Each row was made from one walk, in order. Every step used is in the known rows, and no mark comes twice. Write each row's walk.
In the rows, 128 means zero.
Known rows
x > e > a: [161 133 112  96 140 116 125 142 134 139 122  96 138  87 140 144 139 134
 166]
a > m > r > n: [106 135  97 106 130 200 133 148 132 146 121  99  23 135 127 113 141 151
 109]
r > n > x > e > a: [141 127  92 101 126 126 133 133 138 150 125  95 113  86 145 140 139 123
 172]
x > n > r > m: [111 114  88 154 133 142 146 120 110 158 157  90  14 120 141 110 143  98
 131]
m > r > n: [101 134  94 116 124 204 139 152 140 137 129 104  50 134 138 111 138 146
 112]
n > r > m > a: [131 143 102 144 124 135 166 134 123 125 161 106  95 115 162  91 144 130
  94]
m > r > n > x > e: [ 88 140  90  92 104 136 126 119 131 157 127 103  81 137 138 138 122  97
 160]
r > m > a > w: [135 157 115 124 140 136 142 149 119 134 133 117  50 136 145  82 127 152
 105]
m > a > w > r > n: [106 136 113 126 119 185 135 148 132 156 134 105  33 137 139 103 126 142
  89]
e > x > n > r > m: [106 116  85 154 128 137 145 129 110 161 154  84   4 106 144 107 151 100
 140]
a > m: [131 123 114  94 147 126 123 127 104 145 109 102  65 140 102 141 131 158
 128]
a > w > r > n > x: [ 79 116  86 118 105 158 148 119 125 161 128 104  35 142 132 111 118 119
 133]
x > n > r: [100 122  82 132 111 135 157 112 108 142 156  95  49 121 135 119 128  94
 138]
w > a > m > r > n > x: [ 90 128  79 102 108 162 151 126 130 154 133 101  43 148 133 109 134 127
 129]
a > m > r > n > x > e: [ 92 140  91  85 108 134 122 115 125 163 122 100  63 138 131 139 124 101
 158]
x > e: [118 140 115  93 124 108 113 127 123 144 123 109 129 136 130 156 120 114
 157]
x > e > a > w > r: [141 146 142  97 135 132 117 143 120 155 116  92  59 134 129 106 119 129
 120]
x > n: [105 127  85 133 133 157 139 127 106 150 153 111  51 128 118 150 135 117
 147]

Which walk is each row?
[126 145  94 150 122 143 167 130 118 133 170 105  71 113 160  95 148 119
  98]
x > n > r > m > a
[ 83 126  86 121 101 159 156 121 126 156 136 107  44 138 141 103 121 122
 121]
m > a > w > r > n > x
[136 145 108 142 134 142 157 142 125 125 155 115 107 120 155 105 146 145
  97]
r > m > a
[131 144 133  97 128 129 124 135 119 159 118  91  52 135 130 103 117 121
 127]
n > x > e > a > w > r
[140 137  95  94 127 140 135 137 141 147 125  91 102  89 147 128 142 122
 166]
m > r > n > x > e > a
[138 160 123  75 141 154 132 151 121 132 123  94  62 164 119  99 143 151
 103]
w > a > m > r
[143 128 110  86 138 128 119 124 117 170 109  84  45 109 117 138 139 136
 143]
w > r > n > x > e > a > m
[ 81 122  75 106 111 170 152 120 127 151 125 102  34 138 129 113 130 127
 138]
a > m > r > n > x
[115 140 101 102 127 192 132 152 136 149 129  98  33 146 130 108 144 151
  99]
w > a > m > r > n
[134 147 121 141 131 148 154 141 123 133 155 106  92 127 154  98 145 137
  83]
w > r > m > a
[121 161 100 134 128 134 148 148 113 145 143 105   8 116 150  73 137 133
 115]
e > x > n > r > m > a > w
[ 94 148  99  98 100 126 128 118 127 164 132 106  71 138 143 126 117  97
 142]
m > a > w > r > n > x > e
[ 97 133  97  92 109 101 125 111 122 151 125 108 116 138 132 150 115  98
 172]
n > x > e
[ 96 122  74 105 116 170 154 124 131 151 125  98  37 121 134 111 137 130
 143]
e > a > m > r > n > x
[125 127 130 135 147 146 122 140 114 163 131  94  15 147 131  98 132 127
 108]
a > w > r > m
[ 89 138 100  95 103 126 119 116 125 169 124 103  63 142 135 133 113  96
 155]
a > w > r > n > x > e
[121 135  96 105 136 200 135 152 137 147 121  94  27 119 130 111 147 155
 114]
e > a > m > r > n
[144 127 101  86 139 125 121 125 118 165 109  89  55 104 118 143 140 141
 152]
r > n > x > e > a > m
